Each row was made from one small tree. The marks that hang from a mark follow it in brackets, in alphabetical order. Every link used is in the known rows. Write each row's tree.
Known rows:
nuzas(bina(bodiluk toveb(biti))): [31, 18, 0, -30, 2, 4, -12, 4, -10, -32, 6, -2, 2, 16, 3, 2, -2, 1, 11, 6, 7, -16, 7, -9, 25, -15, 5, -18, -1, 3, -17, 0, 4]
loni(bina(gusav nuzas toveb) gaba): [21, 3, 4, -15, -2, 1, -15, 21, -29, -8, 22, 30, 0, 7, 19, -2, -2, -6, 1, 3, 21, 18, 4, -29, -10, -14, 6, -9, 23, 8, -4, 6, -3]
bodiluk(bina(nuzas toveb(biti))): [21, 13, 3, -23, 4, 9, -17, -3, -10, -23, 11, 12, 4, -2, 7, -7, -7, 7, 21, 3, 24, 10, 13, -14, 18, -9, 1, -7, 14, 8, -19, 0, -5]
loni(bina(bodiluk toveb(biti)) gaba): [25, 18, -2, -17, -2, 4, -23, 2, -6, -6, 19, 15, 0, 22, 11, -1, -6, -10, 8, -1, 25, -9, 7, -29, 10, -13, 0, -17, 14, 11, -19, 4, -2]
viko(burovup(bina(gusav))): [5, -18, -2, -19, 3, 5, 13, 12, -14, -16, 4, 7, -4, -25, 9, 2, 5, -5, -5, -2, 9, -8, 8, -8, -7, -9, 10, -1, -2, 7, -24, 1, -8]
bodiluk(bina(gusav nuzas toveb)): [25, -2, 7, -21, 2, 6, -11, 18, -34, -33, 9, 21, 3, -19, 13, -3, 2, 10, 9, 5, 11, 6, 7, -18, 9, -12, 12, -11, 7, 2, 9, 2, -2]
loni(bina(gusav nuzas toveb(biti))): [20, 4, 1, -29, -3, 8, -14, 20, -23, -11, 11, 20, 7, 15, 15, -4, -12, 1, 9, 6, 14, 33, 8, -18, 9, -16, 5, 7, 19, 4, -22, 5, 0]
loni(bina gaba): [11, 14, -8, 6, 5, -5, -4, -7, -7, 7, 13, 13, -1, 5, 13, 1, -5, -14, 5, -5, 27, -5, 7, -22, -4, -6, -7, -13, 3, 14, -20, 4, -6]
gaba(loni(bina)): [7, 0, -14, 6, 4, -1, -4, 9, -13, 1, 3, 13, 2, 4, 4, 5, -12, -6, -1, 2, 14, 11, 9, -12, 6, -9, -8, -11, -2, 1, -25, 1, 4]
nuzas(bina): [17, 17, -6, -7, 8, -3, 7, -7, -13, -21, 1, -4, 1, -4, 3, 4, 2, -3, 9, 2, 9, -15, 6, -2, 10, -8, -2, -15, -10, 5, -18, -1, 0]
toveb(bina biti): [9, 3, -10, -11, 7, 1, 5, -17, 0, -3, 1, 2, 1, 11, 0, -4, -17, -5, 6, 2, 20, 10, 12, 1, 31, -4, -4, 7, 5, 12, -36, 1, -5]
toveb(bina(bodiluk gusav) biti): [23, -1, -2, -26, 2, 3, 1, 5, -23, -21, 5, 5, -1, 5, 4, 0, -9, -1, 3, 4, 12, -4, 10, -5, 45, -11, 8, 8, 1, 6, -8, 3, -3]
bodiluk(bina(gusav nuzas(viko) toveb)): [28, 2, 5, -26, 4, 8, -11, 20, -33, -31, 15, 26, 4, -17, 9, -4, 9, 21, 8, 9, 11, -9, 5, -18, 1, -15, 19, -15, -1, 4, 19, 1, -8]
loni(bina(nuzas(viko)) gaba): [19, 18, -6, -9, 4, 0, -4, 6, -18, 9, 26, 20, -1, -1, 10, 0, -1, 4, 16, 0, 33, -7, 6, -27, -15, -10, 2, -9, 6, 18, -8, 1, -18]
sazi(burovup(bina(bodiluk)) nuzas(viko)): [3, 4, -9, -33, -3, 0, 12, 9, -40, 8, 28, 6, -9, -21, 6, 1, 18, 9, 18, -9, 27, -42, 6, -17, -10, -13, 12, -2, -10, 6, -22, -4, -21]
bina(bodiluk gusav toveb(biti)): [29, 2, 4, -27, -3, 8, -14, 14, -15, -28, 8, 7, 1, 12, 9, 2, -1, 5, -3, 7, -6, -7, 5, -19, 25, -17, 14, -2, 4, -1, 4, 4, 6]
viko(burovup): [4, -3, -7, -4, 5, 5, 14, -10, 2, -12, 0, 0, 0, -22, 1, 6, -6, -8, 2, -1, 3, 0, 9, -8, -6, -4, 6, -8, -9, 6, -24, -1, -7]
bina(bodiluk gusav nuzas(viko(burovup))): [28, -2, 1, -33, 0, 10, 10, 31, -31, -25, 17, 13, -2, -37, 1, 10, 5, 13, 8, 5, 0, -12, 6, -17, -1, -13, 27, -5, -13, 5, 13, -1, -18]
sazi(nuzas(bina(bodiluk gusav) viko)): [31, 7, -1, -32, 2, -4, 5, 22, -47, -25, 11, 6, -3, -21, 8, 11, 13, 11, 18, 6, 5, -34, -1, -9, 3, -22, 22, -26, -15, 3, 6, -2, -7]
bodiluk(bina): [15, 12, -5, 0, 8, 0, -2, -13, -9, -19, 2, 5, 1, -21, 7, 1, -1, -1, 14, -5, 18, -19, 9, -12, 11, -5, -2, -14, -10, 7, -7, -1, -4]
burovup(bina): [2, -2, -6, -7, 4, 0, 7, 1, -9, -6, 15, 0, -7, -6, 7, 0, 4, 1, 1, -5, 23, -16, 9, -16, 0, -7, -1, 2, 5, 9, -25, 0, -6]
gaba(loni(bina(nuzas toveb))): [10, -7, -6, -7, 0, 5, -13, 29, -23, -6, 14, 22, 2, 5, 5, 0, -12, 5, 3, 7, 21, 34, 9, -19, -4, -13, -1, -14, 18, 0, -22, 1, 1]
viko(burovup(bina)): [-3, -10, -7, -12, 4, 4, 14, 1, -5, -8, 9, 0, -5, -23, 5, 2, 1, -6, 2, -5, 19, -9, 11, -10, -13, -5, 3, -1, -1, 11, -37, -2, -11]
nuzas(bina(bodiluk gusav toveb(biti))): [37, 12, 5, -36, 0, 4, -13, 15, -23, -42, 3, 5, 4, 14, 8, 4, 4, 3, 2, 9, -5, -18, 4, -7, 30, -20, 11, -15, -1, -2, -5, 2, 8]
sazi(nuzas): [0, -2, -8, -3, 2, -3, 8, -9, -19, 1, 11, 3, -4, -17, 8, 5, -4, 1, 16, -3, 12, 8, 6, -13, -9, -10, 5, -12, 5, 6, -22, 0, -6]
nuzas(viko(burovup)): [10, 2, -9, -8, 6, 7, 12, -4, 2, -8, 6, 6, 1, -24, -2, 6, 0, 3, 4, 5, 1, -14, 6, -10, -12, -7, 14, -12, -19, 9, -14, -2, -13]
burovup(bina(gusav toveb)): [10, -17, 2, -19, -1, 3, -3, 17, -19, -19, 13, 14, -3, 3, 13, -3, 7, 6, -10, 4, 8, -7, 5, -21, -5, -14, 11, -3, 11, 2, -7, 4, 4]

Which tree is each row?
[14, -9, -9, -1, 3, 0, -5, 20, -27, -8, 0, 17, 2, 3, 10, 6, -9, -6, -10, 5, 5, 11, 5, -10, 11, -13, -1, -10, -1, -1, -11, 3, 7] -> gaba(loni(bina(gusav)))
[22, 20, -1, -13, 0, -2, -4, 17, -26, -3, 27, 14, -4, -8, 12, 4, -3, -8, 20, -6, 39, -6, 9, -32, 4, -10, 0, -9, 11, 14, -5, 2, -15] -> loni(bina(bodiluk nuzas) gaba)
[26, 10, 3, -30, -3, 9, -12, 14, -14, -22, 20, 6, 0, 7, 3, -1, -7, 13, 14, 5, 14, 8, 10, -23, 19, -12, 9, 3, 14, 4, -8, 1, -5] -> bina(bodiluk nuzas toveb(biti))
[8, -13, -1, -25, -2, 8, 1, 19, -11, -22, 19, 7, -6, -19, 4, 3, 4, -1, 2, -3, 19, -14, 9, -23, -14, -10, 14, -13, 4, 4, -22, -1, -8] -> viko(burovup(bina(bodiluk toveb)))
[19, 1, 0, -23, 6, 12, -5, 8, -15, -26, 13, 21, 5, -34, 1, -2, 1, 11, 17, 5, 19, -4, 9, -16, -17, -8, 15, -22, -3, 10, -5, -4, -17] -> bodiluk(bina(nuzas(viko(burovup)) toveb))
[16, 7, 0, -21, 0, 9, -10, 0, -4, -14, 14, 8, 3, 12, 5, -4, -11, 10, 10, 7, 11, 25, 10, -16, 11, -10, 3, 3, 18, 7, -23, 2, -4] -> bina(nuzas toveb(biti))
[15, 3, -11, -7, 4, 3, -2, 24, -26, 2, 15, 20, 2, -3, 1, 4, -9, 12, 9, 8, 24, 11, 8, -16, -2, -12, 1, -9, 0, 6, -12, -1, -9] -> gaba(loni(bina(nuzas(viko))))
[15, -5, 0, -29, 2, 4, 6, 28, -31, -11, 23, 14, -5, -13, 9, 0, 10, 19, 6, 5, 18, -15, 6, -19, -4, -14, 15, 8, 3, 10, -2, 1, -14] -> burovup(bina(gusav nuzas(viko)))
[14, -11, -3, -31, -1, 10, 0, 22, -12, -17, 24, 12, -4, -21, 1, 2, 9, 12, 2, 2, 17, -31, 6, -24, -21, -13, 22, -17, -4, 7, -9, -2, -13] -> nuzas(viko(burovup(bina(bodiluk toveb))))
[16, 1, -7, -15, 0, 8, -19, 19, -13, -4, 10, 20, 5, 18, 4, -3, -18, 4, 7, 9, 20, 42, 11, -14, 13, -13, -5, -5, 23, 3, -39, 1, 2] -> gaba(loni(bina(nuzas toveb(biti))))
[5, -7, 1, -21, -1, 4, -2, 19, -18, -11, 26, 11, -5, -3, 9, -5, 2, 11, 8, 3, 30, 9, 10, -24, -10, -10, 5, 3, 23, 6, -20, 1, -7] -> burovup(bina(nuzas toveb))
[28, 11, 1, -11, 0, -3, -8, 15, -28, -11, 15, 16, -4, -4, 17, 6, 2, -11, 0, -4, 18, -19, 4, -28, 7, -14, 5, -13, -1, 9, 9, 5, -3] -> loni(bina(bodiluk gusav) gaba)
[6, -7, 0, -34, 0, 13, -2, 12, -2, -11, 17, 9, -1, -7, 5, -6, -6, 4, 10, 2, 24, 21, 13, -14, -8, -8, 6, 5, 23, 12, -51, -2, -12] -> viko(burovup(bina(nuzas toveb(biti))))
[13, -11, -1, -19, 3, 0, 11, 15, -34, -16, 11, 13, -3, -12, 5, -1, -10, 3, 5, 6, 20, 22, 10, -6, 21, -7, 8, 9, 11, 7, -4, 3, -9] -> toveb(bina(gusav nuzas))
[9, -21, 6, -33, -2, 10, 5, 30, -25, -22, 17, 17, -5, -22, 10, -2, 3, 4, -2, 4, 14, 17, 9, -17, -17, -12, 17, 1, 17, 6, -20, 1, -9] -> viko(burovup(bina(gusav nuzas toveb)))
[0, 8, -12, -15, 2, 1, 14, -14, -27, 13, 14, 8, -2, -19, 5, 1, 7, 6, 14, -3, 7, -15, 5, -8, -13, -9, 9, -6, -16, 5, -23, -3, -15] -> sazi(burovup nuzas(viko))
[12, 2, -6, -19, 4, 9, 15, 5, -10, -10, 15, 8, 0, -29, -3, 5, -3, 10, 14, 5, 8, 1, 8, -12, -15, -6, 14, -3, -8, 11, -10, -2, -21] -> bina(nuzas(viko(burovup)))
[18, 16, -5, -19, -2, 2, 3, 25, -31, -10, 21, 8, 1, -12, 8, 7, -9, -1, 22, -6, 33, 6, 10, -27, 7, -10, 4, 1, 4, 7, -4, 1, -10] -> loni(bina(bodiluk nuzas))
[21, -12, 8, -38, -6, 6, -4, 41, -39, -29, 28, 14, -6, -11, 12, 0, 7, 14, 3, 3, 20, -4, 8, -29, 4, -17, 17, 1, 19, 1, 10, 2, -4] -> burovup(bina(bodiluk gusav nuzas toveb))
[19, -9, -2, -19, 2, -1, 8, 12, -32, -23, 9, 9, -4, -10, 4, 4, -6, -1, -2, 2, 13, -8, 8, -11, 31, -10, 12, 0, -2, 3, 11, 3, -3] -> toveb(bina(bodiluk gusav))
[33, 0, 6, -34, -4, 8, -6, 37, -36, -30, 24, 19, 0, -10, 4, 4, 7, 23, 2, 11, 1, -15, 3, -27, 4, -19, 28, -6, 0, 0, 33, 2, -7] -> bina(bodiluk gusav nuzas(viko) toveb)
[20, 7, -7, -12, 0, 2, -4, 35, -32, -11, 17, 12, -1, -10, 3, 8, -11, 2, 14, 0, 28, 11, 11, -21, 13, -12, 0, -7, 6, 1, -14, 0, -5] -> gaba(loni(bina(bodiluk nuzas)))
[20, -2, 1, -19, 1, 7, -12, -1, -6, -21, 1, 10, 3, 18, 9, -1, -4, 4, -9, 9, -9, 7, 5, -12, 17, -14, 9, -3, 7, 1, -11, 5, 8] -> bina(gusav toveb(biti))
[31, 24, -5, -22, 6, -1, 4, 10, -21, -26, 12, 0, 1, -7, -1, 10, 10, 8, 14, 5, 9, -49, 3, -10, 11, -14, 12, -20, -23, 5, 10, -2, -8] -> nuzas(bina(bodiluk) viko)
[34, 8, 0, -31, 5, 4, 9, 23, -28, -36, 4, 5, 2, -27, 1, 11, 10, 3, 4, 6, -5, -39, 2, -4, 4, -16, 22, -22, -28, 3, 6, -2, -10] -> nuzas(bina(bodiluk gusav) viko(burovup))
[7, -6, -4, -21, 1, 5, 12, 14, -12, -17, 16, -2, -8, -29, 3, 6, 3, -4, 7, -8, 20, -23, 10, -18, -4, -8, 9, -6, -3, 9, -20, -2, -13] -> viko(burovup(bina(bodiluk)))
[39, 9, 3, -33, 2, 2, -8, 25, -33, -38, 12, 13, 2, -1, 6, 7, 14, 14, 1, 13, -4, -40, -1, -14, 10, -21, 23, -27, -15, -2, 25, 1, 2] -> nuzas(bina(bodiluk gusav toveb) viko)
[9, -7, -10, 2, 2, 3, -14, 14, -15, -4, 5, 21, 2, 13, 6, 2, -10, 0, -7, 7, 12, 19, 8, -16, -4, -13, -2, -19, 7, -1, -24, 2, 9] -> gaba(loni(bina(toveb)))
[38, 15, 0, -29, 4, -1, 2, 23, -34, -34, 9, 5, 1, -8, 4, 11, 13, 10, 4, 9, -2, -47, 0, -9, 17, -18, 18, -20, -24, 1, 18, 0, -3] -> nuzas(bina(bodiluk gusav) viko)
[19, 3, -5, -21, 7, 6, 1, 3, -6, -27, 4, 10, 4, -10, -2, 3, 7, 4, 4, 10, 1, -15, 4, -3, -18, -12, 15, -28, -15, 4, -17, -3, -6] -> nuzas(bina(toveb) viko(burovup))
[25, 12, -6, -34, 3, 6, 3, 11, -22, -9, 20, 7, 0, -3, -5, -2, -10, 14, 21, 6, 31, -3, 12, -10, 33, -9, 11, 8, 4, 14, -8, -1, -19] -> toveb(bina(bodiluk nuzas(viko)) biti)
[9, 1, -9, -18, 7, 2, 11, 6, -23, -3, 17, 12, 1, -10, -3, -2, -7, 13, 15, 7, 28, 8, 10, -7, 10, -6, 9, 3, 2, 13, -5, 0, -19] -> toveb(bina(nuzas(viko)))
[22, 1, -8, -15, -2, 6, -23, 18, -14, -11, 9, 14, 3, 19, 3, 2, -14, 2, 1, 6, 15, 8, 9, -19, 20, -16, -1, -14, 7, -1, -26, 1, 8] -> gaba(loni(bina(bodiluk toveb(biti))))
[-2, -17, -4, -18, 2, 8, 4, 8, -3, -14, 14, 8, -3, -15, 5, -2, 2, -2, -3, 0, 17, 1, 9, -16, -22, -7, 9, -10, 8, 6, -33, -1, -6] -> viko(burovup(bina(toveb)))
[13, -5, -4, -18, 5, 2, 2, -7, -13, -12, -1, 7, 1, 11, 4, -3, -12, -4, -4, 7, 11, 11, 9, 3, 37, -8, 3, 9, 5, 8, -25, 4, 0] -> toveb(bina(gusav) biti)
[17, -6, -4, -10, 2, 2, -4, 32, -36, -8, 8, 21, 2, -5, 9, 5, -10, 2, 1, 6, 14, 28, 8, -13, 11, -14, 0, -1, 9, 0, -13, 2, 1] -> gaba(loni(bina(gusav nuzas)))
[18, 12, -9, -17, 9, 3, 13, -2, -7, -22, 1, 1, 3, -20, -3, 6, 5, 0, 9, 6, 2, -25, 4, 3, -8, -9, 10, -22, -22, 8, -21, -4, -12] -> nuzas(bina viko(burovup))
[21, 4, 2, -22, -3, 6, -4, 23, -23, -25, 23, 9, -3, -7, 4, 3, -3, 11, 12, 3, 14, 5, 9, -29, 5, -11, 13, -7, 10, 1, 9, 1, -5] -> bina(bodiluk nuzas toveb)
[24, 4, -4, -25, 9, 4, 11, 8, -19, -28, -4, 7, 4, -20, 2, 8, 8, -1, 1, 9, -8, -27, 1, 3, -3, -13, 17, -19, -24, 5, -7, -1, -8] -> nuzas(bina(gusav) viko(burovup))
[19, 9, -7, -30, 4, 1, 12, 9, -31, -19, 10, 3, -1, -37, -1, 12, 7, 3, 28, 2, 13, -29, 3, -4, -14, -15, 18, -34, -19, 7, -23, -6, -17] -> sazi(nuzas(bina(bodiluk) viko(burovup)))
[30, 9, 2, -27, 4, 4, -11, 4, -14, -33, -5, 6, 6, 19, 9, 0, 1, -1, -2, 12, -8, -3, 4, 1, 22, -16, 6, -13, 4, 0, -18, 3, 10] -> nuzas(bina(gusav toveb(biti)))
[25, 2, 4, -20, 4, 8, -19, -5, -11, -31, -2, 15, 6, 4, 12, -5, -1, 4, 1, 5, 3, -5, 8, -10, 24, -13, 5, -14, 2, 2, -11, 3, 5] -> bodiluk(bina(gusav toveb(biti)))
[17, 8, -2, -1, 3, -4, -6, 2, -19, -2, 10, 19, -2, 4, 17, 2, -1, -14, -4, -2, 15, -4, 4, -21, -2, -11, 0, -10, 4, 11, -7, 6, -3] -> loni(bina(gusav) gaba)
[24, 7, 4, -18, 5, 3, -1, 12, -34, -29, 7, 14, 1, -28, 12, 1, 1, 5, 13, 0, 16, -3, 9, -13, 16, -10, 7, -4, -2, 5, 8, 1, -7] -> bodiluk(bina(gusav nuzas))
[-4, -9, -8, -27, -3, 2, 4, 1, -31, 12, 24, 17, -4, -9, 8, -8, 14, 12, 7, -2, 21, -17, 5, -16, -29, -13, 12, -8, 0, 5, -29, -2, -15] -> sazi(burovup(bina(toveb)) nuzas(viko))
[19, -5, -1, -24, 4, 9, 12, 18, -23, -17, 11, 14, 1, -31, 3, 5, 2, 10, 4, 9, -2, 0, 5, -10, -9, -11, 21, -1, -10, 7, 2, 0, -16] -> bina(gusav nuzas(viko(burovup)))
[15, -7, 1, -21, -3, 5, -6, 30, -31, -14, 15, 23, 5, 0, 15, 1, -7, 1, 4, 5, 14, 31, 6, -23, -4, -15, 10, -1, 14, 1, -4, 5, 0] -> loni(bina(gusav nuzas toveb))
[23, 0, 4, -28, -1, 9, -11, 11, -17, -21, 8, 13, 3, 11, 10, -3, -7, 10, 3, 10, -1, 26, 8, -15, 16, -14, 11, 7, 17, 2, -10, 4, 0] -> bina(gusav nuzas toveb(biti))
